Each row was made from one path, in order. Every step used is in the known rows, and no mark comes twice. Write each row's path.
Known rows:
e, z, x: [-22,16,21,24,-10,11,-22,7,-2,7,-39,4,-1,-23,-18,-13,-44,-38,-18,-22,-16,-14,44]
k, l, z: [22,4,11,-54,0,34,14,-51,-10,-26,51,-6,-21,-21,1,-10,-27,-1,-6,2,33,-20,1]
z, x: [-7,-12,13,1,-6,14,-11,0,33,-8,-18,0,-13,-13,-12,-9,-38,-14,-19,-17,-9,-2,24]
t, x, k, l, z, e: [-14,-25,6,-30,-1,-21,11,-60,-3,-9,52,-3,19,-10,-2,-15,-28,-18,-36,7,15,-6,15]
z, l, k, e: [-19,4,-4,-63,0,3,0,9,4,-22,53,-22,36,21,15,0,-13,-38,-15,33,-17,-15,6]
x, k: [-12,-21,-15,9,-5,-22,5,12,-17,-6,0,-12,10,11,16,2,23,-14,11,-22,-17,1,16]
t, x, z, e, k: [-22,0,13,-3,11,-45,25,-67,13,65,-14,36,60,7,6,7,-40,-20,-21,9,-14,-31,17]
t, x, z, l, k, e: [-23,9,13,-106,2,-26,21,-40,10,0,23,-17,57,37,-5,14,-35,-32,-10,32,-21,-9,31]
q, x, k, l, z, e: [5,-35,0,9,15,-2,5,-54,-20,3,53,7,16,-38,39,-24,-4,2,-10,2,9,-31,-2]
l, k: [-32,-5,9,-34,12,0,10,18,-5,1,36,-5,-4,0,13,-6,-6,13,-10,8,-7,-2,24]
t, x, z, e: [-5,7,20,-8,15,-35,19,-56,37,35,-18,13,36,15,-10,2,-25,-9,-20,21,-12,-2,9]
q, x: [-1,-19,4,17,5,-7,-5,-5,-20,19,-10,17,11,-26,15,-2,8,30,5,2,3,-5,-2]
l, z: [0,-4,3,-20,17,9,1,-34,2,-12,47,-3,-22,-20,-4,-2,-21,28,-4,5,2,-14,4]
t, x: [-20,-6,7,-21,-13,-28,-1,-10,-4,10,-12,8,14,4,-26,6,-18,8,-21,5,9,19,16]
l, k, e, z, x, t: [-19,-25,-5,-12,-17,15,-49,21,-19,-11,23,-8,38,10,8,-15,-67,-60,-38,24,-38,-5,57]
e, k, l, z, x: [-2,-14,17,-47,-10,36,6,-61,-1,-5,37,14,-9,-43,8,-14,-75,-26,-26,-24,20,-50,29]
x, k, e, z: [1,-1,-31,17,-22,-30,-41,10,-52,-13,-39,-7,54,26,8,-5,-5,-50,13,-14,-21,-5,18]
t, x, k, e, z: [-23,-8,-20,-6,-33,-59,-45,-2,-56,0,-51,1,66,31,-18,-1,-26,-42,-9,-9,-13,14,36]
t, x, q: [-34,-26,37,-32,-22,-39,18,9,-32,12,-11,2,7,-10,-26,7,-23,-20,-38,26,18,31,1]
k, e, z, x: [4,7,-2,6,-26,4,-55,-3,-2,-15,-57,7,33,4,-17,-15,-65,-52,-20,-7,-14,-7,26]
e, z, l, k: [-56,45,26,-27,10,9,18,24,-31,21,53,-21,17,-20,10,-6,-1,-44,-16,11,-26,-34,49]
t, x, k: [-34,-30,-9,-12,-16,-52,1,3,-21,5,-15,-7,21,13,-12,7,4,-6,-9,-17,-9,18,35]

Write each row's path:
[-14,-32,48,-56,-21,25,26,-43,-30,-4,40,9,-14,-55,11,-14,-83,-57,-45,-3,28,-40,13] : e, k, l, z, x, q
[17,12,10,12,29,-5,20,-45,40,25,-4,6,24,12,16,-5,-13,-18,3,13,-19,-23,-7] : x, z, e
[15,23,-15,9,-20,-8,-45,-2,-32,-5,-39,7,44,18,-5,-8,-27,-36,0,8,-3,-6,1] : k, e, z
[7,-1,3,-47,-7,23,16,-61,-36,5,53,16,5,-32,19,-8,-37,-10,-7,-7,28,-49,8] : e, k, l, z
[0,-48,1,-6,8,32,-10,-28,25,-18,72,-13,-23,-27,-4,-3,-54,-7,-34,16,-25,-14,36] : l, z, x, t
[-9,-37,-31,-28,-30,-56,-31,-7,-21,-18,-30,-3,55,42,-11,7,-16,-24,-6,0,-6,26,12] : t, x, k, e
[-14,16,-24,4,-21,-22,-23,9,-39,-10,-6,-22,61,17,13,1,8,-85,5,-4,-35,-27,24] : x, k, e, z, l
[20,4,14,-19,15,28,10,-62,20,-12,66,2,-3,-25,9,-23,-33,-15,-26,22,25,-27,-18] : k, l, z, e
[-11,-12,8,38,-17,21,-24,12,-11,13,4,-4,8,-21,-4,-8,-40,-56,-29,2,-35,-15,55] : e, z, x, t
[-46,13,17,-47,15,10,30,17,4,1,71,-26,4,-9,15,2,9,-20,-15,18,-18,-22,27] : z, l, k
[8,-45,5,-32,-17,45,5,-56,-10,0,79,5,3,-37,19,-8,-70,-44,-36,1,2,-51,38] : e, k, l, z, x, t
[21,-2,14,4,8,2,28,-78,-15,60,-9,43,59,-24,55,-12,-22,-25,3,2,10,-61,-9] : q, x, z, e, k, l
[-10,-25,2,-67,-15,-16,16,-51,-34,-21,37,-12,3,-8,-11,-1,-23,-5,-14,-15,22,0,32] : t, x, k, l, z
[-25,46,14,9,-3,9,7,3,-24,21,12,-14,22,-22,-3,3,6,-55,-7,3,-20,-33,28] : e, z, l
[8,-19,-6,-44,-3,12,16,-41,-29,-33,50,-18,-10,-9,17,-10,-5,-13,5,-19,15,-20,16] : x, k, l, z
[-21,-30,46,-10,-15,2,8,20,6,-9,-14,-6,-19,-23,-9,-8,-44,-47,-38,5,2,9,6] : z, x, q
[-21,-8,0,21,26,-8,4,-55,9,35,63,25,21,-30,21,-11,-36,1,-27,17,-8,-49,-1] : l, z, e, k
[8,-47,-13,33,-2,2,-9,0,-29,25,31,9,19,-21,28,2,10,9,-5,29,-17,-2,7] : q, x, t
[-19,17,-3,-28,-6,-9,-36,17,-40,-4,-2,1,42,18,7,-13,-33,-26,-9,17,-11,-6,26] : l, k, e, z
[-1,-42,-1,14,-12,21,-12,4,23,-5,24,-9,-3,-8,1,-2,-34,-36,-30,9,-27,0,31] : z, x, t
[-33,9,-14,-16,-35,-48,-23,-3,-44,0,-19,-18,75,19,-15,7,-10,-76,-14,1,-27,-6,40] : t, x, k, e, z, l
[8,-18,-2,-10,11,6,15,-49,3,-18,65,-10,8,-14,24,-22,-11,-29,-14,1,8,-29,-1] : x, k, l, z, e
